Known rows, with every way that one mark hangs from another:
{S {K G L}}: -.70; -.05; .07; -.14; -.18; -.04; .06; .13; -.08; -.23; .24; .41; .19; .06; -.23; .38; .08; -.02; .26; -.27; .19
{R {L Z} S}: -.01; .07; -.31; .12; .25; -.32; -.21; .05; .08; -.16; -.30; -.11; .06; .04; .25; .13; .01; .26; .10; .16; .05
{Q K}: -.14; .00; .04; .14; -.28; -.32; -.11; .26; -.17; -.31; -.48; .30; -.02; .33; -.16; .21; .33; .22; .34; .17; -.05
{R L}: .00; -.26; -.20; -.04; .13; -.26; -.20; .12; .15; -.20; -.06; .17; -.03; .05; -.02; .28; .10; .39; -.01; .22; -.08
{R {S K}}: -.60; -.02; -.26; .12; -.14; -.15; -.18; .12; -.03; -.06; -.27; -.09; -.01; .00; -.15; .13; .05; -.17; .12; -.05; -.13
{K {G {R S}}}: -.21; .09; -.27; .08; -.07; -.42; -.38; .08; .05; -.55; -.11; .03; .49; -.01; -.11; .16; .07; -.02; .04; .01; -.27
{L {K {G R}} Z}: .21; .06; .47; .11; -.10; -.19; -.16; .42; -.14; -.65; -.02; .35; .57; .21; .08; .14; .21; .09; .13; .20; .39
{Q K {R L S}}: .27; -.11; -.47; .16; .27; -.46; -.39; -.02; .02; -.18; -.49; .25; .06; .22; -.06; .20; .10; -.11; .13; .26; -.33
{R {L {K G} Z} S}: .10; -.04; -.02; .18; .38; -.04; -.19; -.02; -.05; -.38; -.15; .22; .59; .15; .08; .28; .13; .01; .09; .07; .26
{S {K {L Z}} R}: -.52; .28; .05; .08; -.36; -.07; .29; .16; -.06; -.01; -.04; -.09; -.07; .19; .19; .19; .00; -.08; .01; -.09; .29
{G {R {S K}}}: -.36; .15; -.12; .13; -.16; -.34; -.36; .19; .12; -.22; -.10; -.15; .13; -.08; -.15; .03; -.12; -.19; .10; .11; -.22
{L Z}: -.16; .03; .07; .05; -.21; -.26; -.02; .45; -.12; -.19; -.28; .11; .01; .12; .23; .18; .29; .31; .24; .17; .28
{R {L K Z} S}: .13; -.07; -.06; .25; .26; -.11; -.17; .05; .02; -.15; -.25; .04; .24; .23; .18; .11; -.01; .20; .02; .25; .17
{Q K R}: .13; -.16; -.07; .10; -.14; -.47; -.17; .38; -.12; -.26; -.44; .48; -.01; .32; -.05; .20; .38; -.04; .32; .31; -.07
{G L {R S}}: -.14; .19; -.11; -.04; .03; -.53; -.30; .13; .21; -.08; -.07; -.21; .18; .15; .02; -.11; -.18; .20; -.10; .14; -.21
{S R}: -.18; -.04; -.29; .12; -.29; -.20; .02; .12; -.02; -.24; -.29; -.14; -.04; .23; .11; .21; .20; .14; -.20; .06; -.18
{R {L Z} {S K}}: -.22; .10; -.20; .14; .19; -.15; -.19; .05; .06; -.06; -.23; -.12; .05; -.09; .05; .19; -.09; -.16; .10; .05; .16
{Q {R {L Z} S}}: .24; -.08; -.39; .09; .43; -.42; -.32; .17; .14; -.12; -.29; .01; .08; -.02; .34; .09; .03; -.04; -.03; .30; .00
{L {K G} Z}: -.03; -.11; .35; .12; -.05; .00; -.02; .34; -.27; -.48; -.16; .37; .49; .25; .10; .28; .37; .10; .21; .06; .49
{G {L K Z} {R S}}: .10; .25; .34; .12; .05; -.35; -.19; .25; .08; -.08; -.11; -.12; .40; .34; .18; -.14; -.20; .08; -.02; .27; .21
{S {K G {L Z}} R}: -.54; .30; .10; .03; -.24; .00; .28; .05; -.15; -.26; .02; .06; .28; .16; .10; .35; .05; -.27; .03; -.28; .36
{L {K {G {R S}}} Z}: .07; .16; .20; .23; -.02; -.22; -.26; .24; -.10; -.55; -.16; .16; .71; .19; .06; .06; .12; -.07; .10; .14; .15
{G {L K} {R S} Z}: -.04; .10; .07; .05; .03; -.25; -.26; -.01; .22; .10; .11; .08; .13; .24; -.11; -.32; -.28; .16; -.10; .37; -.14

Rows:
-.37; .02; -.15; .11; -.23; .04; .03; .03; -.12; -.44; -.12; -.01; .26; .08; -.14; .37; .20; -.42; -.08; -.19; .00 | {S {K G} R}
.35; -.05; .08; .25; .03; .00; .08; .07; .02; -.24; -.24; -.03; .15; .35; .32; .21; .10; .08; -.24; .26; .24 | {S {R {L K Z}}}
.02; .28; -.10; .13; .12; -.31; -.38; .12; .14; -.25; -.10; -.16; .17; -.15; .06; .05; -.26; -.18; .04; .21; .07 | {G {R {L Z} {S K}}}
.03; .21; .32; -.08; -.12; -.45; -.26; .19; -.09; -.45; -.08; .34; .52; .31; -.26; .17; .10; .00; .26; .13; .02 | {Q {K {G L R}}}
.29; .11; .13; -.05; .16; -.32; -.34; .18; .07; -.67; .05; .22; .47; -.05; .10; .22; .02; .15; .09; .25; .23 | {K {G {R {L Z}}}}
-.02; .13; -.07; .10; .12; .07; .01; -.05; -.08; -.46; -.11; .00; .27; -.01; .10; .40; .06; -.38; -.07; -.09; .28 | {S {K G} {R {L Z}}}
-.42; .06; .04; -.01; -.22; -.29; .05; .07; -.21; -.33; -.12; .60; .31; .35; -.26; .36; .27; .21; .42; -.14; .02 | {Q {K G L}}
.44; -.18; -.12; .20; .39; -.26; -.28; .21; .08; -.11; -.27; .18; .26; .22; .30; .09; .06; -.06; -.03; .38; .11 | {Q {R {L K Z} S}}
-.17; -.29; .09; .05; -.08; .14; -.15; .08; -.10; -.26; .06; .57; .18; .18; -.23; .15; .23; .12; .18; .17; .16 | {L {K {G Z}}}
-.24; .44; .20; .03; -.07; -.40; -.23; .23; .08; .02; -.08; -.25; .19; -.01; .05; -.15; -.26; -.20; .12; .12; .22 | {G {L Z} {R {S K}}}
-.62; .15; .22; -.09; -.14; -.08; .13; .26; -.16; -.19; .13; .35; .28; .03; -.01; .33; .12; -.07; .38; -.24; .49 | {S {K G {L Z}}}
.01; -.02; .53; -.03; -.01; -.12; .02; .36; -.02; .10; -.09; .10; .22; .42; .23; .04; .09; .21; .10; .20; .53 | {G {L K Z}}
-.35; .26; .01; .01; .00; -.40; -.27; .13; .20; -.02; .00; -.27; .17; .05; -.15; -.06; -.26; -.21; .01; .06; -.10 | {G L {R {S K}}}
.12; -.34; -.04; -.01; .21; .14; -.23; -.10; .07; -.24; .15; .62; .16; .07; -.22; .23; .08; .13; .07; .22; .11 | {R {L {K {G Z}}}}
-.14; -.02; -.35; .03; .09; .20; -.11; -.32; .05; -.24; .10; .14; -.01; -.12; -.25; .28; -.04; -.39; -.16; -.02; -.06 | {S {K {G Z}} {R L}}
.12; -.08; .45; -.04; -.06; -.35; -.22; .32; .14; -.14; .16; .12; .31; .40; -.02; -.03; -.08; .25; -.06; .33; .12 | {G {L K} R}
-.07; .13; .19; .00; -.09; -.42; .06; .35; -.27; -.35; -.18; .70; .36; .35; .05; .34; .31; -.13; .47; .04; .28 | {Q {K G {L Z}} R}
-.24; .26; .23; -.10; -.18; -.41; -.01; .33; -.02; -.47; .17; .37; .46; .09; .13; .17; .04; .27; .20; .03; .28 | {K {G R} {L Z}}
-.57; -.06; -.30; .03; -.02; -.38; -.09; .18; .14; .13; .03; .15; -.07; .05; .00; .13; -.01; -.30; .07; -.04; -.12 | {Q {R {S {K L}}}}
.20; -.07; -.19; -.05; .06; -.32; -.43; .03; .29; -.22; .17; .26; -.17; -.09; -.13; -.06; -.16; .37; -.04; .51; -.20 | {G {R L} Z}
-.10; .11; -.30; .06; .16; -.26; -.47; -.14; .28; -.07; .09; .04; -.15; -.26; -.25; -.10; -.35; -.13; -.06; .29; -.29 | {G {R L {S K}} Z}
-.04; .05; .23; -.19; .03; -.42; -.26; .19; .12; -.41; .19; .21; .52; .14; -.10; .14; .01; .07; .03; .08; .06 | {K {G L R}}
-.19; .19; -.21; -.07; -.01; -.40; -.32; -.03; .27; .14; .06; -.06; -.02; .03; -.12; -.27; -.31; .17; -.08; .30; -.25 | {G L {R S} Z}
.17; .10; -.22; .11; .00; -.19; .01; .04; .03; -.24; -.26; -.17; .01; .19; .33; .21; .07; .20; -.18; .20; .09 | {S {R {L Z}}}
.24; -.25; -.11; .18; .05; -.03; .00; -.09; .13; -.24; -.16; .05; .15; .36; .10; .26; .09; .16; -.31; .23; -.09 | {S {R {L K}}}
.22; -.16; .24; .07; .28; .01; -.12; .15; -.12; -.46; -.01; .42; .47; .21; .10; .34; .18; .16; .14; .16; .45 | {R {L {K G} Z}}
.10; -.02; -.37; .06; .15; -.55; -.47; -.04; .32; -.33; -.08; -.11; .20; -.03; -.03; .01; -.13; .28; -.13; .31; -.40 | {G {R L S}}
-.26; .13; .22; -.21; -.05; -.12; -.28; .06; .11; -.18; .40; .25; .14; -.08; -.37; -.01; -.18; -.29; .13; .09; .15 | {S {K {G L R Z}}}
-.35; -.06; -.36; .08; .20; -.15; -.28; -.07; .14; -.06; -.12; -.09; -.02; -.05; -.14; .22; -.09; -.09; -.03; .05; -.15 | {R L {S K}}
-.04; -.06; .05; .17; .00; -.23; -.34; .10; .03; -.58; -.05; .18; .67; .17; -.15; .11; .10; .02; .01; .17; -.16 | {L {K {G {R S}}}}
